What can hang from each mark
patut: nepab
movik: bober lerod vita
lerod: movik vuzup
garil: nepab
nepab: patut
vita: vuzup
vuzup: bober lerod nepab
zumi: vuzup

Known rows, with every way that one mark hangs from another
patut{nepab}: [ 10.9  27.5  44.5  13.1  37.5 -12.6  38.9 -23.7 -23.5 -15.7  51.9   7.9
 -64.2  36.0 -18.9 -19.2   1.4 -12.0 -37.5   6.6 -26.8  -6.9 -13.3 -43.9
 -39.3 -43.4   3.2   1.4 -34.3 -23.8  61.1]
vita{vuzup{nepab}}: [ -4.7  -3.4  26.3   9.9  19.3 -15.4   5.9 -21.4   2.3  -7.1  20.4  -2.3
  -0.2  15.5  10.8   8.6  -2.0   0.2 -15.4  14.4  12.5  -2.5   2.4   0.6
 -14.2 -61.6  -2.8  23.4   4.6 -14.0  35.8]
zumi{vuzup{bober lerod{movik{vita}}}}: [ 13.4 -41.1 -11.4  -9.7   6.1  12.2 -29.5   0.1   3.9 -11.3 -45.8  -2.9
  26.5  -1.6   1.3  -5.0  11.4  21.4   8.1  -5.6   1.8  -0.3 -11.7  16.4
   4.3  34.5   8.8 -46.9   1.4   9.8  -1.1]
lerod{movik vuzup{bober nepab{patut}}}: [ -8.0  31.7   0.0 -18.4 -30.7  19.3 -19.7 -24.3  -3.7 -11.7  36.3  -3.4
 -13.0   4.3  26.0  23.6  19.6 -13.1 -12.0  -9.8  26.3  -0.4  -4.1  10.2
  18.5 -12.1 -11.5  16.7 -16.7 -14.7  -0.6]
movik{vita}: [  6.0 -13.2  21.2  16.0  30.9 -17.7  23.7   1.8   2.1   7.8  19.0  29.1
 -47.5  20.7 -25.7  -5.5 -14.0   1.9 -13.0   8.4 -13.3   4.1   0.5 -23.7
 -35.9  -1.9  11.2  -2.6 -12.2 -14.3  13.0]
vita{vuzup{bober lerod{movik}}}: [  5.6  10.8 -23.3  -3.1   4.4   0.4 -15.0 -21.1  -5.8 -33.1 -31.6 -14.6
   7.1  -8.4  10.6   7.1   8.2   3.7   1.2  -1.3  -8.2  -3.9  -8.7  11.3
  29.0  32.1   6.2 -63.7  16.9  36.2   9.9]
nepab{patut}: [  5.2   3.3  33.3  11.4  11.8  -9.1  36.1 -25.3 -16.2 -13.4  49.8  21.0
 -73.2  23.7  -6.6 -10.1   8.2 -17.9 -38.2   9.3 -12.4  -4.0   0.1 -29.8
 -40.2 -14.7   5.3  26.3 -31.1 -16.7  80.6]
movik{bober}: [ -1.9  19.6   0.3  20.3  20.6  -7.5  19.6  -7.1   1.3   6.8  16.6   8.7
 -44.5  10.1 -17.5  -5.4  -5.2  -6.5 -12.8  -0.6  -5.6  11.0  -3.7 -20.9
 -16.7  -7.6   9.9  -8.5 -13.5  -0.6  11.6]
vuzup{bober lerod{movik} nepab}: [  2.9 -10.0  -8.8 -26.3 -29.5  10.2 -23.8 -23.4  -6.4 -25.5   0.9  -7.6
  -2.8   3.1  32.1   5.0  16.2   7.4   0.8 -16.7 -31.8   0.7 -17.2  20.2
   0.1   8.0  -8.7 -31.4  -0.7  12.7   6.0]
vita{vuzup{lerod{movik} nepab{patut}}}: [ -2.2  -3.7   8.3  -3.7 -30.5   5.2  -4.8 -14.2 -11.4 -24.7  13.0 -15.1
  15.5  -0.6  19.0   1.6  11.0  -8.7 -10.6  -2.6  -6.0 -11.2   0.3  -3.7
  16.7  -4.1  -4.8  14.4   1.0  10.3  49.6]
zumi{vuzup{bober lerod{movik{vita}} nepab{patut}}}: [  9.1 -54.0   2.4 -21.4 -35.8  22.9 -23.4  -4.1  -0.2  -7.8 -27.1 -15.8
  35.6  -3.3  25.0  -5.3  28.4  13.6   2.2 -12.3  11.2  -6.1  -0.8  23.4
   8.1   4.1  -9.8  26.0  -2.2  -5.7  16.7]
zumi{vuzup}: [  7.4 -24.1  27.8   8.4  41.6  -7.9   2.5 -23.5  -2.4  -7.6  17.8  14.0
 -20.3  28.0  -2.5  -5.6   4.5   8.5 -22.4  16.1  -8.8  -2.4 -11.5 -12.6
 -46.6 -42.3  15.3   6.0 -26.6 -26.8  69.5]
vuzup{lerod{movik{vita}}}: [  9.7 -14.4  -3.7  -0.2   3.8  -5.5  -2.7  10.6  -4.4 -11.2   3.4  10.6
 -12.4   3.7 -20.8   1.5 -12.6   0.8   4.3  -8.5 -31.3   1.9  -8.9 -14.7
  -3.8  52.4  14.3 -46.5  -3.2   7.7   2.3]
vuzup{bober lerod nepab}: [  4.0 -19.8   6.0 -29.2 -11.2   1.1  -6.8 -34.5  -5.6 -23.4   2.4   5.1
 -13.9   8.8  40.6  -2.8  19.7   6.3  -4.5  -8.0 -39.5  -5.2 -15.4  24.3
 -20.8 -30.0 -17.5  -1.5  -2.5   1.9   7.8]
vuzup{lerod{movik} nepab}: [  0.7  -5.8   6.8 -20.3 -19.3   0.2 -16.4 -15.2 -10.9 -22.3  25.2   2.6
  -7.9  10.3  18.3   6.3   5.2   1.3   1.2 -13.3 -42.4  -1.7 -17.9  -1.8
 -15.1   0.2   1.4 -17.8 -11.1  -2.2  26.1]
movik{bober lerod{vuzup{nepab}} vita}: [-15.4  38.2 -15.1  -0.9   5.3  -1.7  -7.1  39.8  15.8  43.3  -2.9  11.5
  38.7 -16.7 -15.0   0.0 -24.9   0.8  34.2   5.0   1.9   6.4   9.9   4.2
  14.8 -10.4  -3.1  26.9   9.2 -11.6 -81.2]
garil{nepab}: [  5.4   1.4  34.5  14.1  44.0  -5.7  32.1 -13.1 -37.2 -14.1  35.9  -3.3
 -80.1  32.1 -10.7 -10.1  -3.7  -9.5 -26.3  10.8   2.8   2.3   0.9  -9.3
 -62.4 -24.2   6.6  29.0 -20.2 -29.7  70.8]
movik{lerod vita}: [  6.0   1.4  10.1  13.7  32.3 -22.5  29.6  22.8  -0.7  18.1   8.0  22.9
 -23.5   7.4 -29.2 -13.2 -24.0   0.8  -1.3  15.3 -13.8  -3.4   4.1 -23.6
 -37.6   5.8  12.0  -5.9  -4.6  -3.9  -4.3]

Rows
[ -3.5 -14.4   4.1  12.2 -27.5   8.1   2.0   7.4   3.7   2.6 -13.7 -19.4
  15.3  -7.0   6.8  16.0  10.1   0.2 -12.7  -3.7  58.2   1.5  19.0  14.1
  31.3   9.4  -9.1  31.3  16.0   0.3   2.3]
lerod{movik{vita{vuzup{bober nepab{patut}}}}}
[ -2.1  13.7 -11.2  20.4  21.0 -12.2  26.2  36.3   8.5  34.7 -11.3   8.5
  -6.1  -9.5 -38.4 -19.6 -25.1   1.0  13.8   7.5  -5.8   8.9  11.4 -20.5
 -15.9  21.9   9.9  -6.8   6.2   7.0 -37.7]
movik{bober lerod vita}
[ -6.6  20.5  -0.4 -14.2 -14.2   6.1   4.5   7.5   6.8  22.1   7.0   8.0
  20.2 -11.4  10.6   3.6   0.7  -7.0   9.8   6.1  18.3  -5.3  12.7  12.4
   7.1 -13.9 -17.9  49.8  -2.6 -18.0 -42.6]
movik{lerod{vuzup{bober nepab{patut}}} vita}
[  3.5 -35.2  13.0 -21.9  -8.9   7.2 -33.7 -16.4  -7.6 -19.9   1.7 -11.4
  24.1  11.0  25.0  -2.5  13.1  12.0   2.2  -5.8 -21.3  -5.9 -21.4  11.2
 -25.9 -23.6   4.6  -8.3 -11.8 -10.6  43.6]
zumi{vuzup{lerod{movik} nepab}}
[ -2.8  26.1 -20.1  -3.4   9.0   7.3 -21.6   7.9  10.4   1.2  -1.7   4.3
  -8.7   0.1 -19.1  26.6  -6.7  -0.8   7.3  -5.3  25.7   7.7  -5.6   4.0
  23.4  35.0   7.4 -49.1   3.9  -4.2 -58.7]
lerod{movik{vita} vuzup{bober}}
[ -6.9  22.5 -11.4 -16.2   6.7  -2.5 -10.3  16.2  10.4  21.3  -5.6  10.4
  24.2 -12.3   6.4  13.9  -9.7   6.3  23.8   8.4   5.8  -1.8   3.0  20.9
   1.7 -21.8 -12.2   9.5   7.1 -14.0 -69.2]
movik{lerod{vuzup{bober nepab}} vita}
[  4.9   0.4 -14.3  19.2  15.7  -4.5  -2.6   9.0   6.8  -0.3 -32.1 -10.6
   3.0  -6.4 -19.6  18.6  -7.2   8.1  -1.8   2.2  41.6   8.8   6.8   6.7
  30.3  34.2  11.6 -44.1  24.4  17.1 -11.5]
lerod{movik{vita{vuzup{bober}}}}
[ -9.2  39.7  17.5  -6.9  -2.4  -2.3   7.5  -5.8  -8.7   5.2  48.9  13.2
  -3.1   3.5  14.5  -1.2  -1.4 -19.7  -5.5  13.3  -7.9 -10.6   3.5 -11.9
 -19.1 -44.1  -7.7  52.4 -22.2 -21.1  15.3]
movik{lerod{vuzup{nepab{patut}}}}
[ -4.4 -11.7  -8.2   7.6  -6.1   1.0 -16.8   9.9  13.5   5.2 -29.1 -15.4
  26.0  -6.1   1.9  23.5  -2.4  11.0   3.7  -0.2  47.8   7.2   8.1  23.1
  26.7   2.2  -3.9  -7.5  29.3   4.9 -25.6]
lerod{movik{vita{vuzup{bober nepab}}}}
[ -4.9   3.6  -6.9  -8.3 -47.4  16.3  -0.7  -6.3  -6.8  -8.5  19.7 -13.4
  -7.5  -4.8  14.8  -9.2  15.9 -15.1  -3.4 -20.5 -15.1   3.9  -1.8  -4.4
  20.1  13.4  -6.8  18.1 -13.1  12.8  16.9]
vuzup{lerod{movik{bober}} nepab{patut}}
[ -4.7 -12.3 -21.2  -4.5 -27.7   6.3 -18.7  23.9   8.3  11.9 -13.0  -9.7
  23.6 -10.8  -7.1   1.4  -3.5   6.6  23.9 -22.9 -19.6  11.5  -2.1   7.8
  20.9  32.4  -1.2 -13.0  11.6  13.7 -47.4]
vuzup{lerod{movik{bober vita}} nepab}
[ -3.3 -11.9 -13.5  -0.9 -46.5  14.6  -1.6  21.7   4.9   9.4   1.2 -10.3
   7.9 -10.6  -3.6  -6.0   7.9  -8.8   9.1 -25.1  -2.2   5.8   7.1  -3.1
  24.6  33.0  -5.6  23.5   2.2   8.6 -11.6]
vuzup{lerod{movik{bober vita}} nepab{patut}}
[-18.1  42.5  -9.7   1.5 -34.3  19.2 -17.6   4.4  -2.0   7.3  41.4  -5.1
   0.8  -5.4   2.6  16.1   4.6 -22.4  -3.1 -10.9  24.0   7.9   2.2  -8.0
  33.1  -7.3  -3.8  29.8 -16.9 -10.0 -14.3]
lerod{movik{bober} vuzup{nepab{patut}}}
[ -9.7   8.3 -25.4   2.2 -18.6   6.0 -23.5  -0.4   2.0  -8.1 -22.4 -22.8
  38.6 -17.7   9.8   4.3  -0.1   1.2  16.1  -8.2   1.7   3.4  -1.4   9.9
  37.4   6.2  -1.4 -19.0  21.2  29.0 -11.6]
vita{vuzup{lerod{movik{bober}} nepab}}
[  5.0 -33.2 -23.3   4.9   3.5  11.5 -22.0  23.5  11.5  10.3 -41.6 -11.0
  36.2 -11.8 -21.9 -13.9  -2.1  15.7  18.6 -10.3   3.2   6.2  -7.2  -4.9
  14.0  40.8  17.2 -36.8   0.8  13.1 -20.6]
zumi{vuzup{lerod{movik{bober vita}}}}
[ -3.4  51.9 -13.2  -9.6  25.8  -5.3  -3.6 -10.6  -3.6  -0.6   3.1  15.3
  -7.6  -3.7   5.1   9.1  -9.5  -2.5   3.5  14.6 -10.6  -4.8  -7.8  -0.7
 -12.9  -9.1   0.6 -35.7  -7.5   1.2 -29.1]
movik{lerod{vuzup{bober}}}
[  4.2 -29.4 -11.3 -22.5 -24.9   7.7 -20.5   1.4   4.0  -7.6 -17.5  -3.8
   6.2  -5.6  16.3   8.3   8.4  12.4  13.9 -19.7 -18.5   4.5  -6.7  24.4
   4.6  28.4  -9.3 -28.1  11.0   7.8 -22.1]
vuzup{bober lerod{movik{vita}} nepab}
[ -4.0  -3.7  35.8  12.2   1.8  -7.2  21.5 -21.7  -9.1  -8.9  31.9  -3.3
 -17.0  14.1  14.3   3.4   9.5 -13.8 -29.4  11.6  18.0  -8.3  11.1  -7.7
 -12.9 -56.6  -6.1  63.0  -8.8 -15.4  62.5]
vita{vuzup{nepab{patut}}}
[  5.4   8.5 -10.2  20.0  33.8 -15.3  19.8  12.9   7.2  14.4 -45.6  -1.0
  16.3 -13.3 -13.7  -3.0 -15.3  10.1   6.6  22.4  28.5  -1.5  15.5   3.8
   0.2  10.3   3.8 -19.1  25.6  17.7 -24.5]
movik{lerod vita{vuzup{bober}}}
[  3.6   5.5 -29.0   7.7  -5.3   3.4  -3.5  23.7   9.3   7.3 -20.1   0.9
   1.2 -12.1 -27.8  -3.1 -11.5   2.4  15.9 -17.2 -19.1  11.7  -3.6 -14.0
  15.6  63.0  13.3 -48.8   6.6  24.8 -34.6]
vuzup{lerod{movik{bober vita}}}
[-10.5   6.8  -0.7  24.9  -5.0  -3.4  29.9  35.7  11.6  36.3 -18.2  -8.5
  40.9 -20.5 -10.7 -13.9 -11.6  -5.9   9.9  12.1  32.9   0.8  29.9  -4.1
  17.3 -11.0  -5.6  68.5  18.4   9.3 -19.2]
movik{bober lerod vita{vuzup{nepab{patut}}}}
[  7.4 -16.2 -14.2   3.6  20.1  -8.2   6.4 -10.2   6.7  -6.8 -55.0   1.6
   6.9  -8.2  -4.9  -1.5   2.7   9.9   4.9   5.4  -3.2  -5.9   4.3  13.5
  19.7  17.4  -3.5 -39.7  24.8  22.9 -18.7]
movik{vita{vuzup{bober lerod}}}
[  7.2 -19.1   5.4   9.8  29.6 -16.6   9.4   0.3   3.9  -6.2 -27.5  13.6
   4.8  -3.6 -19.2  -6.7  -9.2   6.6   4.8  11.9 -15.3  -7.8   4.0  -6.7
   2.6   5.8   8.3 -24.6  15.8  12.9   8.1]
movik{vita{vuzup{lerod}}}
[-14.3  34.0  -9.9   5.8 -15.6   3.7   8.3  35.2  10.3  39.8  11.1   6.8
  26.7 -19.8 -13.1  -4.9 -11.6 -14.8  19.9   2.7  17.4   1.5  20.4  -7.1
  16.7 -12.0  -8.6  57.5  -0.8 -13.1 -57.6]
movik{bober lerod{vuzup{nepab{patut}}} vita}
[ -4.1  -9.3  20.6  16.0   1.5 -12.1  30.5  24.1   1.4  21.0   2.0  -2.6
  26.6  -6.5  -6.0  -8.4 -11.9  -6.8  -1.4  18.4  23.5  -9.0  24.6  -7.3
  -4.2 -26.0  -8.3  70.2   8.1  -3.9  15.3]
movik{lerod vita{vuzup{nepab{patut}}}}
[ 14.4 -28.2   2.1 -15.9  19.2   5.3 -14.2 -41.7  -5.5 -23.5 -27.0   3.4
  -5.7  11.3  25.1 -17.6  20.5  14.4  -8.5   5.5 -18.6  -7.3 -20.3  14.9
 -23.3 -23.9   1.5 -30.5 -10.3   0.6  38.3]
zumi{vuzup{bober lerod}}
